Known rows, with every way that one mark hangs from another:
mave[pume[digi]]: [-0.21 -3.44  2.21 -1.93  0.16  0.90  0.80 -0.70  1.13  0.78 -0.32 -0.03
  0.22 -4.54  0.60 -0.38 -1.58  2.29]
mukozok[mopum[femip[mave]]]: [ 0.68 -2.34  3.11  0.03  0.60  1.68 -2.35  2.01  3.22  5.80 -1.98 -0.02
  1.63 -2.86  4.57  1.39 -1.95  0.47]
mave[femip nomu pume[digi] zazabad]: [-1.35  0.50 -1.21  1.85 -4.80 -0.87  1.00  0.10 -3.85 -4.41  0.52  3.18
 -1.23 -3.53 -1.45  0.55  0.70  2.26]
pume[digi mave[nomu zazabad]]: [-1.37  1.08 -0.21  1.10 -1.03  2.93 -2.18  5.83 -3.67 -0.47  1.32  0.40
 -0.78 -3.39  0.20 -2.30  2.66 -2.60]
pume[digi mave[farik femip nomu]]: [-0.17  3.99  0.30 -1.20  0.40  3.41 -0.18 -1.74 -2.41 -0.86  0.14 -3.55
  1.92  0.42 -3.46 -2.75  1.34  0.13]
femip[mave[nomu pume[digi] zazabad]]: [-0.15 -2.55 -2.12  2.23  0.62  1.42 -2.14  3.11 -2.96  0.45  2.68  1.84
 -4.38 -1.51  0.79 -0.96 -1.50 -0.67]
mave[farik femip nomu pume zazabad]: [ 0.05  2.09 -3.70  0.59 -1.90 -2.38  2.90 -1.78  0.81 -2.03  1.13  3.16
 -2.36  2.70 -1.60  0.89  1.62  0.80]
mopum[femip[mave[nomu pume[digi]]]]: [-0.03 -1.28  1.45  1.39  1.84 -0.73 -2.76 -4.28 -1.96 -0.52  0.30  0.28
  1.49 -2.29 -0.46 -0.59 -2.86  1.48]
zazabad[mave[farik nomu]]: [ 0.47  1.28 -3.90 -1.74  5.05 -2.07  1.62 -0.61  1.93  0.30  2.49 -2.51
 -2.30  3.83 -1.54 -3.34 -0.51 -0.87]
mukozok[mopum[femip[mave[farik pume]]]]: [ 1.08 -1.58  1.13 -1.50  2.40  0.94 -0.44 -1.47  4.97  6.52 -0.23  1.75
 -0.97 -1.21  2.34  0.87 -1.95  3.35]
mukozok[mopum[femip]]: [-0.22 -0.54  2.56 -1.62 -1.74 -0.38  0.18  0.91  4.77  3.78 -2.38  1.64
  2.68 -3.99  3.80  1.15 -0.60  1.29]
farik[mave[femip nomu pume zazabad]]: [-1.00  2.71  0.40 -0.32 -5.57 -1.01  0.54 -0.60 -1.70 -4.43 -1.83  1.94
 -0.15  3.28 -1.63  3.04  1.83  0.57]
mopum[femip]: [ 1.51 -2.04  3.32 -1.03 -0.04 -2.68  1.00 -2.69  3.16  2.28 -3.51 -0.56
  4.51 -2.41  2.04  1.17  0.16 -0.58]
farik[mave[femip nomu zazabad]]: [ 0.36  2.55 -0.55 -0.09 -5.08  0.39  0.73  0.99 -2.28 -2.76 -2.55 -0.20
  0.40  3.98 -0.70  1.95  2.18 -2.06]
femip[mave[farik nomu zazabad]]: [ 2.66 -1.10 -5.30  1.31  4.69  1.17  0.40  2.38  0.99  4.60  2.88 -0.36
 -5.03  5.27  2.08 -1.62 -0.23 -4.40]
femip[mave[nomu pume]]: [-0.63 -1.46  0.00  0.99  4.55  0.08 -2.77 -0.69  1.29 -0.09  2.72 -0.27
 -0.50  3.13  1.29  0.08 -3.23 -0.82]
zazabad[mave[nomu pume]]: [-2.40  0.41 -0.50 -0.70  2.38 -3.88 -0.66 -0.48  0.82 -3.42  2.26  0.01
 -0.89  0.14 -1.37 -1.16 -1.27  1.47]
pume[digi mave[zazabad]]: [-0.32 -2.23  2.29  0.22 -2.35  3.69 -0.74  7.17 -2.07  2.54 -1.78 -0.71
  0.17 -6.84  1.31 -1.30  3.31 -1.97]
pume[mave]: [-0.65 -0.77  4.40 -1.65  1.62  2.14 -1.62  3.60  2.19  2.31 -1.44 -2.40
  3.44 -2.05  1.74  0.03  1.79 -2.21]
farik[mave[femip pume zazabad]]: [-0.07 -0.68  3.09 -1.06 -6.85 -0.12  1.74  0.77 -0.36 -1.48 -4.64  1.38
  1.07 -0.30 -0.45  4.07  2.52  1.47]

Rows:
[-1.52  1.79  0.81  0.30 -1.06 -2.50  0.29 -3.61  0.81 -4.56  0.39  0.86
  2.34  1.64 -1.12  1.58 -1.20  1.59]
mave[femip nomu pume]
[ 1.01  0.62  1.23 -0.22 -1.89  1.74  1.81  3.36  0.41  2.55 -2.63 -0.90
  1.24 -1.04 -0.29  0.60  4.94 -1.38]
pume[mave[farik femip zazabad]]
[ 1.36 -0.73  0.84  1.72  3.48 -1.67 -2.38 -2.99  0.28  1.11 -0.44 -1.12
  2.61  2.69  1.70  0.11 -2.07 -2.59]
mopum[femip[mave[nomu]]]
[-1.05  2.51 -1.88 -1.30  1.12 -3.85  2.01 -4.35  0.41 -3.92  1.62 -0.94
 -0.56  2.48 -4.19 -0.72 -0.27  3.55]
zazabad[mave[farik femip nomu pume]]
[ 1.09 -0.49 -2.43 -0.58  6.54  0.43 -0.57 -3.24  2.88  2.52  3.71 -0.41
 -3.24  6.15  0.16 -1.26 -2.92 -0.98]
femip[mave[farik nomu pume]]
[ 3.85 -4.28 -2.82  0.42  3.87  2.28  1.13  3.99  2.46  7.53  0.30 -1.08
 -3.84  2.02  3.07 -0.31  0.86 -3.87]
femip[mave[farik zazabad]]
[-1.43  2.11  0.21  0.33  0.00 -3.07  0.26 -0.82 -1.55 -4.75 -0.30 -2.95
  2.38  1.06 -2.06 -0.67 -0.40  0.34]
zazabad[mave[femip nomu]]
[-0.98  2.68  2.31 -2.21 -4.06  1.60 -0.06 -4.33 -3.02 -4.60 -1.48 -1.11
  1.80  0.75 -3.47  0.73 -0.99  2.72]
farik[mave[femip nomu pume[digi]]]
[-0.21  0.45 -1.63  2.94 -0.70  0.30 -2.85  4.24  0.48  3.11  0.86  3.66
 -1.93 -0.73  4.09  0.70 -0.47 -1.24]
mukozok[mopum[femip[mave[nomu zazabad]]]]
[-1.14 -0.43 -2.18  1.16 -1.02 -2.36  0.40  2.02  1.33 -1.75  2.22  4.24
 -2.55  0.44  1.10  0.63  0.49 -0.70]
mave[nomu pume zazabad]
[ 1.62  2.31 -4.61  0.84 -0.70 -1.05  3.10 -0.55  0.41 -0.17  0.47  0.92
 -1.73  3.77 -0.55 -0.45  2.07 -1.79]
mave[farik femip nomu zazabad]
[ 1.46 -1.18 -2.85 -0.67  5.43  2.64 -0.54 -3.00 -0.20  2.65  3.83 -1.37
 -3.84  2.68 -0.88 -2.76 -3.30  0.60]
femip[mave[farik nomu pume[digi]]]
[-2.43  1.36  0.68 -0.13 -1.79 -2.16  0.15 -2.30 -3.83 -6.51  0.65 -1.01
  0.54 -3.63 -4.21 -1.37 -1.23  4.47]
zazabad[mave[femip nomu pume[digi]]]
[-0.71 -0.58  3.97  0.85 -5.12  3.27 -0.27  5.50 -4.04  0.02 -3.42 -1.17
  2.74 -7.29 -0.37  0.18  3.94 -0.32]
pume[digi mave[femip zazabad]]
[-1.62  1.13  1.03 -0.03 -2.13 -0.38  0.37 -3.59 -2.28 -4.49  0.66  0.26
  1.74 -1.66 -2.42 -0.15 -1.77  3.06]
mave[femip nomu pume[digi]]
[-0.24  1.21 -1.97  1.85 -2.84 -1.70  1.09  1.62 -1.22 -2.64 -0.54  1.39
  0.45  1.23  0.66  1.03  1.41 -2.08]
mave[femip nomu zazabad]
[ 0.99 -1.82 -2.85  2.69  2.17  0.91 -1.75  4.02 -0.51  2.11  1.89  0.25
 -2.90  2.55  3.01 -0.42 -0.57 -4.61]
femip[mave[nomu zazabad]]
[-1.88  3.88  3.22  0.34 -0.50  0.73 -2.14  0.23 -1.09 -3.33 -0.75 -2.35
  4.86  1.19 -1.00  0.33  1.52 -1.54]
pume[mave[femip nomu]]
[ 2.84 -3.63  1.69 -0.99  2.98  0.55  0.45 -4.85  0.94  5.32 -1.27 -1.25
  0.14 -2.76 -0.39 -0.90 -1.75  2.61]
mopum[femip[mave[farik pume[digi]]]]
[ 1.08 -0.84  0.98 -2.15  0.31 -0.91  3.44 -4.51  3.34  0.55 -1.46 -0.35
  1.34  0.66 -1.12  1.44  0.24  2.75]
mave[farik femip pume]
